Known rows, with every step that occurs:
sape > rure > nafa > nanu > gafu > sila > nodibup: [3.71,-0.33,-1.89,-2.65,1.79,2.37,3.36,-0.55,2.02,0.11,-1.28,-1.21,1.01,1.27,0.82,-1.26,0.77,2.07,-0.48,-0.90,0.05,0.29,0.78]
fida > gafu > sila > nodibup > nanu: [0.54,-2.03,-1.54,-0.01,1.38,2.83,2.19,-0.58,2.91,-1.01,-0.73,-1.72,-0.60,1.85,0.01,2.02,2.14,1.53,-0.14,-3.03,-1.44,1.69,2.11]
rure > nafa > nanu > gafu > sila: [1.62,-1.06,-2.42,-1.22,2.13,0.95,2.23,1.32,2.56,-1.50,-1.43,-0.52,-0.65,2.20,0.33,-2.80,1.60,1.88,-0.05,-2.04,-1.43,-1.36,0.87]
nafa > nanu > gafu > sila > sape > rure: [3.15,-2.35,-2.00,-2.26,0.85,3.13,1.47,-0.32,5.02,1.17,-0.96,-0.31,0.60,0.51,0.61,-1.38,0.88,0.40,-1.53,-1.61,-0.28,-0.73,0.60]
sila > nodibup: [1.85,-1.67,1.33,-0.62,3.52,0.75,2.14,-1.48,1.18,2.23,-1.41,-2.13,1.20,1.48,0.51,0.31,2.84,1.37,-1.43,-0.91,-1.05,1.52,1.94]
nafa > nanu > gafu > sila: [1.45,-2.20,-1.95,-1.35,1.13,1.03,1.53,0.79,4.16,-0.60,-1.55,-1.06,-0.73,1.29,0.46,-2.25,1.24,0.94,-0.27,-2.35,-1.91,-0.65,1.80]
nodibup > sila > sape > rure > nafa > nanu: [4.03,-1.67,-0.44,-1.27,4.03,1.87,3.10,-0.23,2.69,0.66,0.74,0.92,2.49,1.21,2.04,-0.62,0.73,2.50,-2.21,-0.45,0.12,-0.27,-1.44]
sila > sape > rure > nafa > nanu > gafu: [4.37,-2.17,-1.55,-2.90,3.15,3.07,3.07,-0.30,2.21,1.51,-1.74,-0.12,1.02,1.29,1.30,-2.48,1.53,1.35,-2.19,-0.15,-0.43,-0.83,-0.77]
pufeg > sila > sape > rure: [0.69,-3.52,-0.12,-0.48,2.95,0.14,1.99,-1.89,2.30,0.84,-0.67,-0.17,1.10,0.95,1.10,-0.60,2.29,-0.53,-2.62,-1.01,-0.18,-1.35,0.75]
fida > gafu > nanu: [-0.72,-3.75,0.15,0.80,2.85,-0.39,0.55,-1.36,1.54,-1.04,-0.85,-0.50,-0.92,2.00,-0.72,-0.41,3.03,0.22,0.54,-2.87,-1.31,-0.34,0.97]
sape > fida > gafu > sila > nodibup: [1.20,-2.74,-0.24,0.22,0.25,0.44,0.90,0.45,3.14,0.53,1.20,0.16,-0.36,2.60,-0.58,1.05,2.42,1.10,-1.18,-3.85,-1.49,0.63,2.24]
sape > fida > gafu > sila: [0.53,-3.87,-1.16,1.24,-0.47,-0.46,-0.18,1.81,3.39,-0.78,1.64,1.35,-0.84,3.14,-0.29,-0.41,2.28,0.15,-0.55,-4.60,-1.99,-0.51,2.77]
sape > fida: [2.28,-3.73,-0.04,0.33,1.32,-0.38,1.14,0.61,2.36,1.42,0.52,0.65,0.36,2.14,1.02,-1.18,2.65,0.76,-1.57,-2.24,-2.75,-0.24,2.42]
nanu > nafa > sila: [-0.20,-3.25,0.88,0.51,4.05,-3.35,1.00,1.08,1.64,1.38,-0.96,-1.50,0.46,2.12,2.04,-0.94,2.36,0.90,-0.55,-0.88,-0.71,1.84,-0.22]
rure > nafa: [1.26,-1.79,-0.12,0.57,3.84,-0.25,1.77,0.42,-0.03,0.02,-0.71,-0.47,0.68,2.99,0.66,-1.45,3.14,1.38,-0.49,-1.46,-1.10,-0.55,1.35]
rure > sape > nanu > gafu > sila: [1.58,-3.35,-2.27,-0.16,1.88,2.06,2.05,1.68,1.65,-1.57,-1.91,0.34,-0.37,1.74,1.26,-1.84,2.03,-0.15,1.01,-1.73,-4.13,-1.60,2.08]
rure > sape: [1.60,-3.21,0.67,1.14,2.89,-0.17,1.27,0.56,1.46,1.43,-0.83,0.08,0.44,1.17,1.37,-0.84,3.14,0.10,-0.71,-0.89,-3.70,-0.65,2.29]
rure > sape > nanu > gafu: [2.73,-4.22,-1.54,-0.99,3.12,2.19,2.83,1.18,0.27,-0.21,-2.86,-0.12,-0.01,1.64,1.92,-2.32,2.29,0.03,0.06,-0.45,-4.67,-0.82,1.82]
nafa > sila > nodibup > rure: [1.70,-1.32,0.50,0.13,4.16,-0.64,3.32,-1.26,-0.55,3.05,-1.43,0.35,1.37,1.16,2.14,2.23,1.84,0.95,-1.85,-0.10,-1.88,3.53,1.16]
gafu > nanu: [-0.16,-2.74,0.48,0.49,3.34,-0.51,1.02,-2.05,1.69,-0.13,-1.09,-0.80,-0.24,1.06,-0.15,-0.51,3.26,0.59,0.48,-1.75,-1.51,-0.83,1.09]
rure > sape > fida > gafu > sila > nodibup > nanu: [2.05,-3.39,-1.64,0.56,-0.05,2.35,2.42,1.02,3.58,0.09,0.81,0.86,-1.23,0.89,1.00,1.85,2.42,1.42,-0.68,-2.62,-4.61,0.37,2.18]
sila > sape > rure > nafa: [3.01,-1.94,0.01,-0.26,3.73,1.56,1.71,-0.61,0.89,1.83,-0.28,0.26,1.97,2.17,0.89,-0.68,2.82,0.84,-1.83,-0.83,0.37,-0.60,0.05]
sape > nanu > nafa > sila > nodibup > rure: [0.80,-2.11,0.03,-0.33,4.52,-0.57,4.04,0.01,-0.90,1.49,-2.35,-1.58,1.22,1.52,3.39,2.44,1.62,1.32,-0.78,0.25,-1.37,4.38,-0.36]
rure > sape > fida > gafu > nanu > nafa > sila > nodibup: [0.25,-4.36,1.58,0.29,3.17,-2.85,1.78,0.26,1.75,1.86,0.38,0.47,-1.22,0.60,1.21,0.61,3.09,1.64,-0.41,-0.84,-3.03,1.04,-1.95]
nodibup > rure > sape: [1.89,-2.32,-0.12,1.71,2.43,0.48,2.12,1.03,0.63,2.02,-0.67,1.86,0.37,0.54,1.82,1.27,3.03,-0.15,-0.66,-0.46,-4.10,0.55,2.75]

Rows:
[-1.83,-3.87,1.22,0.20,4.79,-2.05,0.29,-0.25,2.61,1.03,-0.82,-0.88,-0.99,1.62,0.04,0.12,3.21,0.82,-0.55,-1.75,0.31,0.62,-3.25] -> fida > gafu > nanu > nafa > sila > sape
[-0.44,-1.83,-1.16,-0.24,1.46,1.51,1.86,0.93,3.75,-0.87,-0.65,-2.87,-1.03,1.68,0.28,2.07,2.52,1.98,0.75,-2.56,-0.14,2.34,0.63] -> fida > gafu > sila > nodibup > nanu > nafa
[0.05,-3.52,-0.76,0.23,3.60,-1.19,2.37,0.87,2.09,0.38,-1.57,-1.76,-0.14,1.43,2.81,-0.23,2.01,1.52,-0.36,-0.52,-1.81,2.35,-0.16] -> nodibup > nanu > nafa > sila
[1.84,-1.39,-0.61,-0.45,5.23,0.62,4.54,-1.30,-0.56,0.79,-1.93,-1.22,0.75,1.81,2.36,0.50,2.02,2.97,-1.29,0.14,-2.14,2.23,-0.26] -> rure > nafa > sila > nodibup > nanu
[1.82,-3.17,-1.06,0.71,3.20,-0.27,2.34,1.81,-0.02,2.00,0.72,4.27,-0.18,3.06,1.46,1.01,2.49,1.13,-3.11,-1.95,-2.14,0.81,-1.07] -> nodibup > rure > nafa > sila > sape > fida > gafu
[1.38,-2.38,-1.43,-0.05,1.58,1.95,1.08,0.21,3.08,-0.39,0.28,-0.03,0.66,2.25,0.50,0.01,1.28,0.96,-1.55,-2.91,0.49,-0.84,-0.12] -> fida > gafu > sila > sape > rure > nafa > nanu
[1.20,-3.24,-0.81,0.55,0.88,1.74,-0.41,0.01,3.54,0.56,0.64,0.54,0.83,2.31,-0.42,0.82,2.04,-0.65,-1.11,-3.36,0.75,-0.18,1.27] -> fida > gafu > sila > sape > rure
[-0.73,-2.49,1.08,1.04,4.22,-1.92,2.54,-0.10,0.21,1.85,-0.95,0.61,-0.90,-0.08,1.45,2.79,2.90,1.04,0.45,0.02,-2.24,2.72,-1.66] -> fida > gafu > nanu > nafa > sila > nodibup > rure > sape
[1.87,-1.13,-0.84,0.54,2.42,1.42,0.90,-0.10,2.21,0.54,0.58,0.60,1.63,2.25,0.07,0.11,2.48,0.72,-0.96,-1.97,1.03,-1.48,0.48] -> gafu > sila > sape > rure > nafa
[1.27,1.10,-0.97,-0.02,2.41,1.30,3.57,-0.43,1.29,0.43,-0.91,-0.52,0.59,1.10,1.17,2.41,1.80,2.49,-1.02,-1.22,-1.13,1.34,1.29] -> gafu > sila > nodibup > rure > nafa > nanu
[2.64,-1.08,0.75,0.67,2.98,1.39,3.12,-0.30,0.36,3.25,-1.17,0.71,0.85,-0.04,1.68,2.58,2.99,0.76,-1.21,0.29,-3.59,1.81,2.32] -> sila > nodibup > rure > sape
[3.34,-0.75,-3.10,-1.59,0.80,2.67,3.01,2.16,3.73,1.03,-0.06,3.03,-0.94,1.08,0.65,-0.37,2.04,1.87,-2.14,-1.78,-2.20,-1.42,-0.29] -> nodibup > rure > nafa > nanu > gafu > sila > sape > fida
[1.82,-3.41,0.52,0.67,2.01,-1.94,2.66,2.55,0.72,3.20,0.66,2.16,-0.36,1.01,2.65,2.26,2.42,1.13,-1.66,-0.45,-3.47,3.38,-0.24] -> nanu > nafa > sila > nodibup > rure > sape > fida > gafu
[-0.02,-1.52,1.45,0.78,4.74,-2.25,3.00,-0.86,0.53,2.76,-1.21,0.30,-0.18,-0.98,2.01,2.69,3.09,1.31,0.33,1.18,-2.57,2.38,-1.56] -> gafu > nanu > nafa > sila > nodibup > rure > sape
[1.76,-4.80,-0.39,0.47,0.69,-0.45,0.67,1.27,2.03,0.52,0.78,1.03,-0.49,3.13,0.51,-1.04,2.55,0.37,-1.57,-3.37,-2.60,0.17,2.32] -> sape > fida > gafu
[0.66,-4.07,0.30,0.68,3.33,-0.11,1.96,1.79,0.97,-0.02,-1.75,-1.78,0.33,1.48,2.64,-0.36,2.87,0.46,0.46,-0.53,-3.20,0.12,0.70] -> rure > sape > nanu > nafa
[0.18,-4.73,0.40,1.08,4.56,-2.06,2.16,1.73,0.18,0.26,-1.85,-1.15,0.67,1.70,3.73,-0.74,2.07,0.49,-0.05,-0.04,-3.60,1.17,-0.36] -> rure > sape > nanu > nafa > sila
[1.53,-4.09,-0.19,0.35,3.71,-0.90,1.49,1.43,0.89,1.63,0.59,2.46,-0.11,3.65,0.97,-0.92,2.73,1.38,-3.16,-2.24,-1.86,-0.32,-1.50] -> rure > nafa > sila > sape > fida > gafu
[1.66,-1.91,-1.37,-2.05,1.85,2.54,1.40,0.42,5.18,0.95,-1.67,-0.78,-0.60,0.86,-0.09,-1.46,1.87,1.07,-1.68,-1.96,-1.25,-1.32,0.18] -> nafa > nanu > gafu > sila > sape
[0.63,-3.03,-0.88,0.93,3.72,-0.68,2.28,0.14,0.18,0.99,0.56,4.47,-1.01,2.07,0.64,1.35,2.89,1.20,-1.79,-1.96,-2.04,-0.19,-2.27] -> nodibup > rure > nafa > sila > sape > fida > gafu > nanu
[2.45,-3.61,0.48,-0.08,3.73,-0.02,1.37,-1.34,1.69,3.01,-0.58,0.45,2.28,1.42,1.98,-0.24,1.61,-0.05,-2.56,-0.62,-0.45,0.98,-0.05] -> nafa > sila > sape > rure
[1.98,-4.48,0.02,-0.21,1.54,1.21,0.45,0.92,3.12,2.06,0.80,1.16,-0.30,2.55,-0.02,-0.29,3.19,0.38,-2.84,-3.03,-1.85,-0.47,0.63] -> sila > sape > fida > gafu
[0.59,-2.05,1.89,-0.60,4.67,-2.25,2.08,-0.10,1.24,2.64,-1.29,-2.60,1.00,1.57,1.67,0.29,2.44,1.65,-1.17,-0.02,-0.17,3.13,-0.59] -> nanu > nafa > sila > nodibup
[2.17,-2.04,0.70,-0.46,4.29,1.18,1.63,0.24,3.37,1.32,0.60,0.85,1.46,1.47,0.47,-0.12,2.45,1.62,-1.71,-1.35,-0.62,-0.15,-0.42] -> nodibup > sila > sape
[0.53,-1.09,-0.45,0.87,2.41,1.13,2.92,1.38,1.16,0.51,-1.11,-0.92,0.39,0.37,2.24,3.49,2.55,0.91,0.78,-0.47,-2.43,1.90,0.98] -> gafu > sila > nodibup > rure > sape > nanu > nafa
[0.98,-3.10,-0.27,-0.08,6.13,0.48,3.00,-0.28,-0.97,0.20,-2.14,-0.21,1.38,3.04,2.29,-0.69,2.22,1.31,-2.05,-0.68,-1.72,-0.20,-1.56] -> rure > nafa > sila > sape > nanu
[-1.31,-2.84,1.53,0.04,5.22,-2.13,0.74,-0.94,2.87,1.86,-1.20,-1.06,-0.27,0.64,0.55,-0.04,3.37,1.20,-0.66,-0.49,0.06,0.14,-3.18] -> gafu > nanu > nafa > sila > sape
[-1.01,-2.90,0.50,-0.37,4.04,-0.35,1.99,-1.10,2.51,0.63,-1.18,-0.70,-0.16,1.18,0.43,-0.89,3.33,0.05,-2.71,-1.40,-1.16,-1.97,0.30] -> pufeg > sila > sape
[3.46,-1.34,-3.87,-1.72,1.79,4.56,2.98,0.51,2.94,-0.52,-0.93,0.88,0.18,1.49,0.44,-0.99,1.86,1.39,-0.20,-1.20,-0.26,-1.09,-0.09] -> nodibup > nanu > gafu > sila > sape > rure > nafa
[-1.07,-2.57,0.98,0.33,3.37,-1.65,0.65,-0.53,2.55,-0.15,-0.90,-2.13,-0.69,0.97,0.10,-0.42,3.54,1.02,1.30,-1.34,-0.23,-0.09,-0.33] -> gafu > nanu > nafa
[-0.74,-2.09,2.00,-0.43,5.19,-2.76,2.01,-1.97,1.42,1.70,-1.42,-2.44,0.09,0.44,0.90,0.56,2.84,1.93,0.26,-0.03,-0.05,2.05,-1.95] -> gafu > nanu > nafa > sila > nodibup
[2.66,-3.61,0.05,0.89,2.07,-0.74,2.96,1.05,0.00,3.27,0.42,3.39,0.07,1.11,2.46,2.21,1.97,0.62,-2.42,-0.84,-4.84,2.64,1.10] -> nafa > sila > nodibup > rure > sape > fida > gafu
[1.51,-4.21,-0.21,0.93,3.22,1.02,2.25,0.27,0.09,-0.08,-1.91,-0.61,0.82,1.64,2.52,-0.50,2.57,0.13,-0.34,-0.99,-4.54,-0.59,2.18] -> rure > sape > nanu
[1.31,-2.57,-0.17,0.33,0.83,0.85,0.13,0.82,4.84,1.57,1.29,1.24,0.05,1.66,-0.23,0.28,3.11,0.62,-2.07,-3.11,-1.55,-1.51,1.18] -> gafu > sila > sape > fida
